What can hang from each mark:
Z275: Z453
Z96: Z137 Z311 Z453
Z137: Z63 Z96
Z65: Z63
Z453: Z96
Z63: Z65 Z137 Z311
Z311: Z63 Z96

Each row was made from one small tree. The marks that hang from a mark follow it in brackets, in the order of their numbers. Every link used is in the known rows. Write each row's tree.
In the rows, 128 means zero.
Known rows:
Z63[Z65 Z137 Z311[Z96[Z453]]]: [129 109 149 116 141 122 101  99 137  52 145 165 157 139 132 103 154 140
 121 130 125  54 112]
Z311[Z63[Z65] Z96[Z137]]: [119 109 151 125 166 113 128  95 148  63 139 154 143 156 143 147 115 135
 111 149 122  55 123]
Z63[Z137[Z96[Z453]] Z311]: [127 105 150 110 107 141  93 127 151  61 135 155 162 114 131 109 165 150
 123 125 119  81 113]
Z65[Z63]: [124 124 124 123 120 129 113 124 145 123 131 136 119 127 127 136 154 144
 122 121 121 131 121]
Z275[Z453[Z96[Z137 Z311[Z63[Z65]]]]]: [111 126 164 114 157 133 132  94 208  84 132 172 133 149 148 128 120 157
 106 153 120  51 140]
Z96[Z311]: [119 116 146 126 154 129 119 136 123 105 137 145 142 133 120 133 113 128
 116 135 126 116 132]
Z65[Z63[Z311[Z96[Z137 Z453]]]]: [112  99 156 120 158 120  90 120 136  43 152 167 150 139 118 124 160 152
 110 126 115  69 110]
Z275[Z453[Z96]]: [125 157 125 128 115 148 147 117 204 160 116 133 110 127 136 116 137 147
 132 130 127 115 137]
Z137[Z63]: [128 117 112 129 111 110 135 135 107 107 130 115 119 133 132 150 118 136
 121 139 129  96 125]
Z96[Z137 Z311]: [111 106 165 119 171 137 110 139 131  66 146 160 160 132 121 143 107 133
 111 142 117 117 127]
Z311[Z63[Z65 Z137] Z96]: [128 120 143 126 144 129 121  76 160  75 133 148 136 152 146 134 144 148
 117 140 120  76 116]
Z65[Z63[Z137 Z311[Z96]]]: [122 110 140 124 136 151  81 101 151  68 145 161 131 136 113 142 185 161
 111 125 112 101 105]
Z63[Z65 Z137[Z96]]: [130 117 138 105 111 148 115 125 184  82 128 156 160 116 143 142 137 144
 125 136 122  89 118]
Z311[Z96]: [124 129 132 139 152 130 132 126 136 115 132 134 134 140 124 139 118 129
 125 132 127 107 124]
Z275[Z453[Z96[Z137[Z63[Z311]]]]]: [118 121 131 121 113 134 125 125 168  86 133 144 114 135 128 147 140 162
 112 150 121  50 129]
Z453[Z96[Z137[Z63[Z65 Z311]]]]: [130 102 117 111 112 117 126 115 136  66 143 137 122 140 133 163 134 145
 109 152 131  26 121]
Z453[Z96[Z137 Z311[Z63]]]: [114 113 156 125 156 137 127  98 161  80 139 143 131 149 134 144 128 149
 107 145 118  90 127]
Z65[Z63[Z137 Z311]]: [125 108 136 113 110 150  77 103 145  79 141 154 125 124 116 132 194 160
 115 121 113 122 109]
Z137[Z63[Z65] Z96[Z311]]: [122  95 132 110 126 104 128 156 137  64 136 151 152 131 138 171  90 139
 105 158 132  25 129]
Z453[Z96[Z311]]: [123 130 133 129 141 141 134 122 157 126 134 133 126 135 125 137 122 137
 119 134 129 111 131]
Z275[Z453[Z96[Z137[Z63] Z311]]]: [109 124 146 120 141 139 135 136 186  78 136 154 132 137 132 154 108 161
 108 155 118  71 133]
Z311[Z96[Z137[Z63[Z65]] Z453]]: [120 103 137 119 149  91 135 129 128  37 146 148 158 145 146 139 100 138
 116 147 125  34 118]

Which tree is each row?
[115 119 150 121 158 150 126 126 166  85 142 148 145 134 124 148 117 141
 114 140 121 110 127] : Z453[Z96[Z137 Z311]]
[129  99 124 123 130  80 123 121  99  59 144 142 136 150 134 126 123 135
 112 144 136   4 120] : Z137[Z63[Z65 Z311[Z96[Z453]]]]
[130 107 113 113 101 104 138 148 144  89 127 132 140 127 145 167 104 138
 117 150 135  34 126] : Z137[Z63[Z65] Z96]
[123 121 153 134 141 124 118  81 149  71 134 140 143 147 144 102 154 153
 124 127 115  97 113] : Z311[Z63[Z137] Z96[Z453]]
[127 119 143 116 133 141 122  72 182  84 135 147 129 147 146 131 150 156
 111 142 122  79 124] : Z453[Z96[Z311[Z63[Z65 Z137]]]]
[130 110 143 119 142 138 100  99 143  66 143 163 145 139 125 135 151 140
 116 138 123  65 114] : Z63[Z65 Z137 Z311[Z96]]
[116 105 157 123 143 121 120 128 147  88 130 148 145 138 135 145 114 142
 107 146 124  66 131] : Z137[Z96[Z311[Z63]]]
[119 104 132 113 140 121 135 126 154  58 145 146 140 143 138 171 100 145
 105 157 128  47 126] : Z453[Z96[Z137[Z63[Z65]] Z311]]
[116 140 159 125 134 160 122  80 215 105 126 155 120 141 141 116 156 173
 114 139 113 104 131] : Z275[Z453[Z96[Z311[Z63[Z137]]]]]
[117 147 142 121 133 157 137 120 211 122 124 149 128 127 135 127 133 151
 127 136 118 117 133] : Z275[Z453[Z96[Z137]]]
[108 129 167 123 157 143 129 101 203  92 132 161 128 146 139 128 126 161
 107 148 114  82 138] : Z275[Z453[Z96[Z137 Z311[Z63]]]]
[114 112 162 132 166 108 126 102 134  59 140 147 150 152 142 115 125 141
 117 135 117  76 119] : Z311[Z63 Z96[Z137 Z453]]
[121 111 133 130 141 126  98 117 130  95 142 151 121 141 112 144 162 145
 110 128 123  79 115] : Z65[Z63[Z311[Z96]]]
[122 107 156 116 151  88 123 100 122  77 138 153 144 149 149  98 120 135
 112 137 131  53 134] : Z96[Z311[Z63[Z65]] Z453]
[122 105 164 110 144 112 106  85 144  50 140 162 156 143 150  95 142 150
 113 135 119  76 123] : Z96[Z311[Z63[Z65 Z137]] Z453]
[127  95 127 117  97  97 117 149 107  68 134 133 141 125 132 134 134 144
 115 140 132  25 121] : Z137[Z63[Z311] Z96[Z453]]
[116 106 141 128 151 103 132 135 118  44 144 137 154 143 135 141 107 142
 117 142 119  66 116] : Z311[Z96[Z137[Z63] Z453]]
[118 108 160 113 138 159 102 139 171  66 135 162 168 118 127 148 128 149
 115 138 115 109 120] : Z63[Z137[Z96[Z311]]]
[127 119 150 123 142 113 121  75 153  62 136 151 148 151 153 103 147 149
 122 131 120  66 115] : Z311[Z63[Z65 Z137] Z96[Z453]]
[129 111 133 125 147 115 115 115 120  92 140 154 134 146 122 137 128 125
 115 140 135  43 124] : Z63[Z65 Z311[Z96]]
[130 112 144 110 109 133 116  97 181  76 124 149 147 130 154 138 146 152
 118 141 120  67 119] : Z311[Z63[Z65 Z137[Z96]]]
[125 105 120 122 112 127 123 121 128  76 142 127 118 138 124 163 141 149
 111 148 126  59 119] : Z453[Z96[Z137[Z63[Z311]]]]
[123 118 127 110 114 124 127 118 177  78 134 156 119 138 138 146 135 157
 110 155 126  19 130] : Z275[Z453[Z96[Z137[Z63[Z65 Z311]]]]]
[110  94 155 117 152 103 118 147 106  32 150 148 162 136 132 133 103 142
 109 145 118  77 123] : Z96[Z137[Z63] Z311 Z453]
